Known rows, with every step that occurs:
n-k-v-m-a-b: 177	98	-5	180	56	-36	186	-43	-30	1	191	-28	39	-33	77	65	37	367	-127	9	149	3	-153	-119	25	-119	59	8	45	426	-151	215	-39	2	-125	75	-9	135	-49	-20	57	-37	-166	-52	74	11	-34	-231	-70	142	19	-12	-108	-104	-64	-91	-31	-7	77	-79	35	214	116
b-a: 27	-56	-83	126	36	183	-60	77	10	144	-447	40	-29	-205	-2	-55	-49	-109	47	-42	-158	60	322	52	14	-56	-47	44	-107	-57	29	4	-127	16	-40	34	89	-58	-18	35	-73	-8	-62	55	-11	14	-13	-31	-8	54	-143	42	51	161	8	51	-21	25	32	-35	-13	14	-193
d-e: -57	-152	-15	67	51	115	34	105	21	416	97	-76	25	-277	10	-78	-24	-78	2	-10	-17	66	-141	80	50	-140	28	-23	56	-291	-83	-15	-103	23	-72	-2	16	-52	-3	172	48	-69	-16	122	-77	8	1	226	-76	-115	-61	34	4	143	-203	10	-5	-51	-106	94	-124	-33	-114
k-v: -16	133	-9	181	40	-42	105	37	40	252	31	-70	-34	-247	54	-59	-7	-31	-71	31	-59	48	-117	-281	-100	22	37	-40	30	-46	-61	78	209	29	-94	42	119	49	-44	3	16	34	-58	5	-17	-22	45	-184	-81	-33	-69	57	-98	6	-39	-17	-1	0	-10	71	10	39	-156
p-a-m-n-k-v: 11	34	3	-122	-113	-24	-46	-139	51	89	72	-7	-20	134	-11	17	16	-52	114	42	-185	-102	-330	-277	-74	43	16	17	-1	81	1	-18	-47	-30	79	59	-78	59	27	85	69	41	279	-3	39	-69	77	-25	-62	53	88	-55	-101	-241	110	10	15	56	32	79	-62	76	131
b-a-m-v-k: 66	-25	-38	25	-87	-17	49	-11	-59	-140	-268	15	-29	106	-59	9	13	-104	131	-40	-160	-25	381	59	-89	-90	-43	45	-129	55	172	-83	-174	-13	15	61	16	-65	16	-64	-140	5	132	58	89	42	-55	12	-32	15	75	6	87	120	8	50	-20	57	-69	-121	8	-1	-79
n-k-v-m: 87	92	-5	95	177	-32	232	-26	-64	-120	120	-61	48	-106	51	19	28	247	-46	-18	64	13	-222	-139	13	-53	64	49	7	350	-56	38	22	55	-91	86	-29	124	-4	-44	19	-2	-154	-27	88	-27	-61	-167	-107	1	-45	49	-118	-19	-29	-36	-19	-20	81	-35	25	211	8
k-n-m-a-e: 102	81	26	-196	95	-7	-212	66	67	-249	24	21	3	-122	19	14	-36	88	-88	27	16	15	241	-94	103	86	-22	-65	111	-215	-124	146	357	-52	83	-23	-54	30	-43	-23	66	42	-80	-68	-38	-11	18	68	144	-42	-38	-27	-2	-101	37	55	0	-48	84	106	-17	-143	113
k-n: -71	19	22	113	21	30	-184	61	16	105	-154	48	37	-295	9	-66	-43	-78	-67	30	-59	81	97	-168	10	109	-30	-11	43	-71	-88	-65	221	13	61	-28	7	-6	1	-56	149	0	-95	-8	-53	-44	36	-74	69	-13	-137	43	9	32	39	-8	44	-29	73	35	-13	-88	-156
n-k-v-m-a: 185	73	0	112	150	-54	194	-46	-39	-148	212	-59	33	-64	49	29	15	235	-45	-10	117	-24	-160	-80	1	-30	75	32	57	368	-115	164	9	14	-76	103	-31	129	-32	-5	43	-3	-160	-16	89	-14	-50	-143	-95	39	-49	14	-93	-88	-99	-50	-30	1	97	-40	22	227	90
b-a-m-v-k-n: 43	7	-1	51	-101	-41	-28	5	-70	-132	-366	30	-4	30	-69	-10	14	-88	132	-15	-202	-24	468	-76	-89	-32	-63	57	-123	54	167	-122	-17	-20	75	65	-17	-44	31	-105	-69	2	108	75	115	23	-37	-30	30	20	57	8	81	88	17	43	6	66	-36	-105	5	-67	-90
v-m-n-k: -27	-14	36	7	207	54	71	-51	-119	-232	78	30	11	261	-25	69	38	104	-9	-17	180	18	-254	152	51	56	34	-7	-50	119	32	-80	-91	57	-39	37	-165	72	14	-10	32	-55	-286	5	52	-10	13	-118	19	31	-98	25	12	20	-8	6	15	14	138	-34	94	68	141
p-a-m: 13	3	-54	-128	-70	54	-140	-166	73	132	207	26	-22	-198	15	2	6	-192	86	7	-218	-55	-218	-151	-70	-186	-37	25	-10	-49	-48	63	-175	-34	18	-4	-61	-46	-8	68	104	38	277	-63	-45	-76	60	112	-68	14	107	-45	-13	-156	168	-26	-20	-39	21	21	-106	126	90
b-a-e: 45	11	-47	124	-42	195	-123	19	18	-25	-449	-5	-25	-159	26	-11	-32	-45	2	15	-329	100	320	43	31	-130	-42	-17	-23	-311	-39	25	-173	10	-40	44	71	-73	-33	36	-125	90	-103	-62	14	32	-64	269	15	-179	-125	22	28	187	85	49	-42	11	-39	28	44	-43	-135
b-a-m-n: -81	-29	-42	-54	-115	185	-89	-15	-37	-72	-398	54	-63	108	-29	2	-4	-170	126	4	-158	0	298	63	-34	-44	-51	-10	-128	-127	115	-64	-133	19	42	23	-16	-40	8	46	-129	12	114	60	54	29	75	-66	88	77	28	-11	61	136	123	77	-1	66	28	-25	-107	-27	-89
b-a-m-n-k: -47	-64	-44	-75	-126	184	-50	-1	-39	-136	-432	46	-21	172	-28	4	-13	-31	143	-9	-103	-14	255	95	28	-22	-37	38	-121	79	98	-107	-201	18	73	35	-34	-3	32	40	-135	11	137	50	102	27	31	-41	38	84	43	-15	46	131	128	69	-3	64	49	-50	-105	34	-76
v-k: 36	-79	6	117	3	-198	104	103	-48	-60	128	58	9	-179	29	-39	24	-2	-36	-27	35	32	-41	62	14	120	17	70	25	31	72	-16	-122	49	4	-14	185	-75	-3	-110	33	-26	-54	-57	-34	26	-152	27	-103	-31	-87	43	106	85	-34	-47	-7	-17	-136	-49	141	-25	-91
p-a-m-v: 33	12	-18	-98	-70	2	-114	-154	74	188	240	-8	-16	98	-60	22	-5	-208	94	15	-187	-88	-224	-100	-125	-124	-27	-5	-28	-1	4	25	-120	-86	33	34	-93	-20	16	51	80	14	281	10	-35	-72	72	133	-84	0	104	-43	-37	-189	80	11	-8	-8	24	-9	-38	85	93
v-k-n: 30	-28	60	167	1	-242	-1	98	-71	-90	-54	74	43	-287	17	-59	11	28	-47	3	-34	49	107	-152	19	211	-9	85	62	23	44	-134	122	42	97	-10	105	-56	9	-173	125	-12	-62	-26	1	-3	-135	-27	-15	-14	-109	46	103	45	-44	-49	32	1	-98	-17	131	-133	-100
v-k-n-m-a: 162	-9	51	-79	88	-268	-9	137	-27	-306	98	76	7	-142	11	-11	5	120	-42	-32	115	-26	233	-87	82	235	3	70	65	27	51	17	235	-4	96	6	65	-24	-15	-148	85	-31	-41	-19	16	16	-123	-58	36	66	-52	-5	104	-75	-64	-10	7	-3	-64	4	92	-158	93
k-v-m: 43	207	6	152	223	-48	177	-78	-63	-9	161	-57	-45	-257	41	3	60	-3	-59	17	-12	36	-160	-304	-129	-97	44	-15	-20	-47	-37	105	226	66	-178	90	-61	76	-55	-56	45	9	-227	-25	33	-32	34	-260	-40	-30	-54	57	-82	0	-77	-47	-7	-13	26	18	48	98	29
n-k: 9	-117	-26	32	29	81	51	74	24	-43	32	-1	78	-44	42	-26	-38	173	-43	-43	98	23	-160	191	126	19	23	28	31	344	-70	-20	-225	17	6	-28	88	36	22	21	8	-24	-14	-44	-1	-13	-75	30	-99	12	-75	39	-41	66	72	-7	-24	-50	66	-49	-9	185	-147
m-a-e-d: 57	22	17	65	-49	57	-125	-95	119	-6	91	-61	-22	-93	44	35	-74	-40	-139	35	-21	27	5	287	19	-43	-15	-68	164	-258	-187	339	22	-54	5	-16	39	-43	-102	60	-12	120	-225	-91	-100	42	4	396	76	-138	-77	28	-13	-35	0	-81	-54	-36	5	44	56	-14	59
k-n-m-a-e-d: 23	69	49	-210	103	12	-195	19	93	-226	-104	-16	6	-164	11	27	-70	121	-106	-18	10	21	207	-44	108	89	-24	5	92	-210	-95	117	491	-40	64	-28	-64	29	-49	-45	37	65	-197	-61	-52	2	27	113	193	-22	-36	35	-19	-83	50	18	3	-54	76	114	-10	-165	145
d-e-a-b: -146	-95	-60	151	-68	154	85	24	51	699	-97	-51	27	-105	37	-43	10	35	-34	-2	91	70	-55	-8	81	-242	20	6	11	-209	-132	-98	-100	25	-162	-154	15	-108	20	186	-25	-86	29	107	-104	12	12	88	30	-8	17	-83	-36	55	-261	-50	17	-31	-160	40	-101	-58	16

Rows:
-140	38	24	-119	-144	32	34	-35	-21	-148	60	-18	-8	228	17	16	31	29	56	55	50	-33	-190	-33	-46	58	19	-44	-8	133	41	-55	-28	24	64	7	-46	96	38	15	-50	31	191	-21	64	-3	90	-128	19	20	154	-17	-67	-11	142	12	20	35	40	8	-99	69	-16
a-m-n-k-v
-31	37	51	-23	-118	-176	10	-36	-58	-212	179	10	24	138	-51	7	48	-82	42	25	-24	-48	75	-22	-115	6	-29	-4	-14	84	127	-101	20	-26	83	2	-45	-6	40	-150	18	17	149	-3	46	2	-23	5	-7	-49	159	2	50	-1	44	-5	16	12	-55	-91	23	-41	-22
a-m-v-k-n
-102	-90	-16	-8	-58	-56	193	-45	-24	316	113	-95	24	113	-48	-38	54	-130	153	-11	73	-48	-2	44	-44	-149	27	43	8	-164	43	-220	-80	18	-33	-98	-63	-112	61	106	-87	-28	209	158	13	7	-47	182	-40	-167	113	-81	-6	39	-301	-14	9	4	-217	1	-91	-63	46
d-e-a-m-v-k
-107	-135	38	-2	-26	65	-18	106	1	23	-116	16	23	376	-30	-10	-43	95	-13	6	141	11	-222	223	87	288	41	-38	13	151	35	-125	-132	11	70	-30	62	68	51	76	-14	-35	-55	45	-8	8	33	-35	-4	34	-133	19	-32	9	34	54	44	48	79	35	54	-4	-88
m-n-k
144	-19	-35	192	-141	61	-119	18	94	342	201	67	-22	-67	70	26	-27	72	-226	21	169	30	53	178	26	-114	-15	-123	93	69	-218	387	-174	-76	-102	-49	120	-19	-90	76	94	-72	-79	-43	-121	45	44	-72	37	229	-24	-66	33	-79	-46	-95	-31	-22	29	-60	19	47	30
m-a-b
75	-30	-52	128	-114	67	-147	-44	95	547	34	76	-10	-179	46	6	-20	49	-115	17	-162	34	-255	-183	30	-166	-34	-19	-3	27	-136	129	-174	-59	-109	-26	94	-40	-31	77	158	-65	48	-70	-127	-36	43	-20	-53	192	-9	-50	-11	-174	61	-73	-3	-27	-18	11	41	44	86
p-a-b
-29	6	19	-42	-95	-162	84	-43	-54	-167	283	-7	5	164	-42	18	48	-105	54	-4	26	-54	-19	117	-116	-67	-12	-27	-39	98	146	-35	-113	-21	26	-24	4	-30	33	-104	-43	-1	167	-11	19	20	-32	46	-64	-55	184	3	61	20	28	-25	-10	-2	-82	-104	32	20	-27
a-m-v-k
-205	-134	-27	-102	-73	137	105	-38	1	291	-59	-84	39	168	-20	-36	26	-43	152	-8	117	-40	-123	91	52	-102	34	32	2	-110	-30	-245	-132	39	-4	-119	-109	-50	75	205	-101	-20	231	154	13	-7	19	150	12	-92	86	-96	-53	44	-204	9	20	1	-98	69	-197	-14	44
d-e-a-m-n-k
-74	32	48	17	214	52	13	-63	-115	-131	90	42	-48	149	-36	49	45	-70	-18	-7	114	31	-201	110	-24	37	19	-54	-52	-132	47	-26	1	58	-83	33	-148	25	-11	1	43	-45	-282	10	10	-11	75	-146	66	19	-117	26	39	42	-16	10	24	15	126	15	100	-25	132
v-m-n
79	-20	11	-243	189	-184	145	178	1	-219	213	-14	-22	305	-64	39	-2	124	-10	-83	208	-58	34	140	62	146	28	-7	-53	56	202	-35	147	-43	-25	-7	85	10	24	-94	-93	-78	-36	25	-32	32	-68	-51	-33	32	35	30	43	-22	-51	88	-7	-31	-51	-2	128	-99	78
n-m-v-k
22	33	-25	102	17	-10	176	68	20	62	-5	-67	55	-84	53	-40	-20	209	-54	4	31	11	-205	-114	28	59	61	41	31	343	-73	49	-9	23	-46	34	105	101	16	1	-9	6	-14	-20	29	-18	-43	-112	-133	-1	-50	50	-126	-11	5	-17	-10	-11	42	-1	-5	172	-141
n-k-v
-163	40	27	53	-28	108	-70	-79	74	-15	-160	-89	10	-212	44	9	-64	20	-133	30	-192	117	-146	172	57	-96	-28	-8	81	-342	-84	66	74	23	-42	-53	50	-49	-46	-17	-89	143	-273	-155	-105	32	-13	425	73	-272	-44	113	-33	118	142	-49	-30	-72	-61	93	91	-59	-41
a-e-d
165	4	51	-18	-1	-257	-22	149	-16	-160	84	104	15	-151	43	21	23	260	-125	-18	136	10	209	-113	104	155	-10	49	57	70	12	50	191	-18	51	-23	105	-14	-23	-174	94	-77	-56	-70	1	39	-118	-156	59	168	14	-29	97	-79	-31	-50	11	-17	-110	-34	101	-159	132
v-k-n-m-a-b
80	30	-8	-327	135	50	-65	17	123	-273	172	-43	-47	-31	39	72	-62	124	-113	-42	118	-19	72	251	137	-30	0	-35	74	-224	-73	268	207	-47	-30	-44	13	11	-82	28	-101	58	-178	-101	-90	41	7	245	91	-22	29	14	-6	-61	47	26	-60	-81	27	100	-2	-58	217
n-m-a-e-d
-31	18	-32	-7	-122	130	17	-9	-41	-88	-439	-6	-31	120	-13	-9	5	3	143	5	-169	-28	243	-98	-35	-6	-16	36	-112	75	112	-80	-65	24	28	79	-12	54	22	31	-147	36	140	71	133	27	39	-155	34	74	55	-7	-33	76	88	75	3	90	27	-16	-97	33	-61
b-a-m-n-k-v
200	28	69	-97	31	-283	-47	97	-18	-405	88	49	14	-127	32	2	21	157	-63	3	6	0	212	-83	92	188	1	38	126	-121	14	41	208	-12	110	9	53	-15	-27	-153	50	26	-53	-88	17	34	-158	126	29	-64	-20	-18	89	-58	-25	-10	-1	-13	-107	41	128	-198	123
v-k-n-m-a-e
-286	19	-42	-103	-95	91	-25	-148	20	68	-146	28	-46	276	-25	2	34	-245	116	24	143	-48	-3	68	-51	9	-16	-5	-39	-89	32	-180	-4	46	21	-199	-50	-78	48	74	-140	50	197	20	-4	-36	100	-98	128	-14	87	-115	-33	-29	37	2	32	16	14	-4	-88	-13	29
e-a-m-n
63	-11	80	197	8	-268	50	116	-42	45	3	-2	44	219	-101	-30	-5	-21	-34	-4	39	-16	78	-21	-80	260	8	-1	-7	101	126	-165	135	-50	73	30	73	-19	42	-141	61	-40	-78	63	8	8	-84	7	-46	-58	-103	46	36	-18	-147	14	47	44	-64	-55	218	-154	-111
m-v-k-n
-134	-122	-58	62	42	132	92	8	51	512	-63	-79	21	-124	-4	-73	-8	-135	76	-17	66	21	-47	37	49	-138	34	30	37	-276	-87	-156	-25	39	-105	-117	-7	-117	26	207	-50	-40	72	151	-73	-18	-1	165	-15	-133	-62	-53	-38	73	-297	-20	7	-27	-125	86	-129	-38	-51
d-e-a
86	23	29	-51	-99	-176	-96	-132	10	45	132	27	14	38	-77	-1	21	-136	101	26	-216	-98	-109	-256	-129	9	-28	64	-17	43	57	-77	-3	-76	114	51	-89	-32	31	-50	140	22	263	4	22	-63	-8	90	-71	-9	87	-41	6	-224	46	-10	23	30	-38	-14	30	-13	129
p-a-m-v-k-n
-170	-62	12	-170	-146	81	-41	-43	-27	-213	74	28	11	267	2	20	21	-18	61	34	81	-29	-173	171	23	23	-6	-50	-14	144	47	-85	-177	23	82	-32	-59	49	54	33	-41	11	179	-29	31	4	70	-35	19	19	142	-23	1	35	173	23	12	11	67	-13	-101	82	-7
a-m-n-k
163	52	-13	55	245	27	7	-131	-51	-152	377	40	-37	-120	14	68	26	-76	-58	-11	165	-6	-29	175	-41	-143	6	-44	29	-24	-123	278	-77	7	-97	53	-135	2	-80	3	94	-24	-277	-29	-10	-11	17	-41	29	56	-86	-15	57	-42	-108	-60	-43	-26	135	-68	41	126	186
v-m-a
-31	42	5	-197	166	12	-147	130	28	-139	-76	50	18	-221	11	-22	-43	64	-54	-22	49	38	155	-177	105	110	-28	13	-6	-72	-20	-61	392	1	52	-33	-31	36	3	-62	85	-25	-89	-23	-57	-37	38	-143	111	49	-37	29	6	-9	74	69	35	-64	91	80	-48	-119	-8
k-n-m
-197	-7	21	-156	-131	88	-97	-50	-4	-84	102	40	-42	166	-4	-3	23	-172	43	50	42	-13	-114	111	-53	11	-24	-82	-13	-111	59	-33	-72	24	78	-47	-52	2	21	32	-34	16	159	-20	-24	3	128	-52	58	13	118	-20	23	43	175	27	18	11	31	10	-97	-19	-20
a-m-n
14	3	-58	0	-82	135	-32	-23	-19	-4	-283	3	-34	104	-62	1	-10	-165	126	-23	-151	-21	358	76	-92	-158	-61	-7	-146	10	122	-27	-155	-28	-17	50	-28	-35	7	-2	-134	8	116	69	60	20	37	-11	1	30	76	8	29	121	56	70	-27	38	28	-92	-69	39	-103
b-a-m-v
-62	-20	47	65	-7	-15	74	102	-3	93	-154	-44	3	357	-15	-30	-24	113	-25	44	94	-3	-235	-23	24	317	76	-39	9	153	31	-91	64	16	52	20	59	109	36	64	-30	-14	-34	53	35	10	46	-165	-32	40	-116	28	-106	-40	-46	46	44	79	63	68	71	-19	-92
m-n-k-v
-105	31	-11	-75	-82	25	-15	-71	-4	-24	247	-29	-4	189	-47	21	17	-187	37	16	20	-33	-60	142	-118	-141	-27	-96	-35	54	55	23	-99	-40	4	-23	-54	6	15	-12	-35	12	167	-5	-21	-4	80	30	-24	-53	172	1	3	28	102	11	-11	-30	20	-77	-58	78	-61
a-m-v
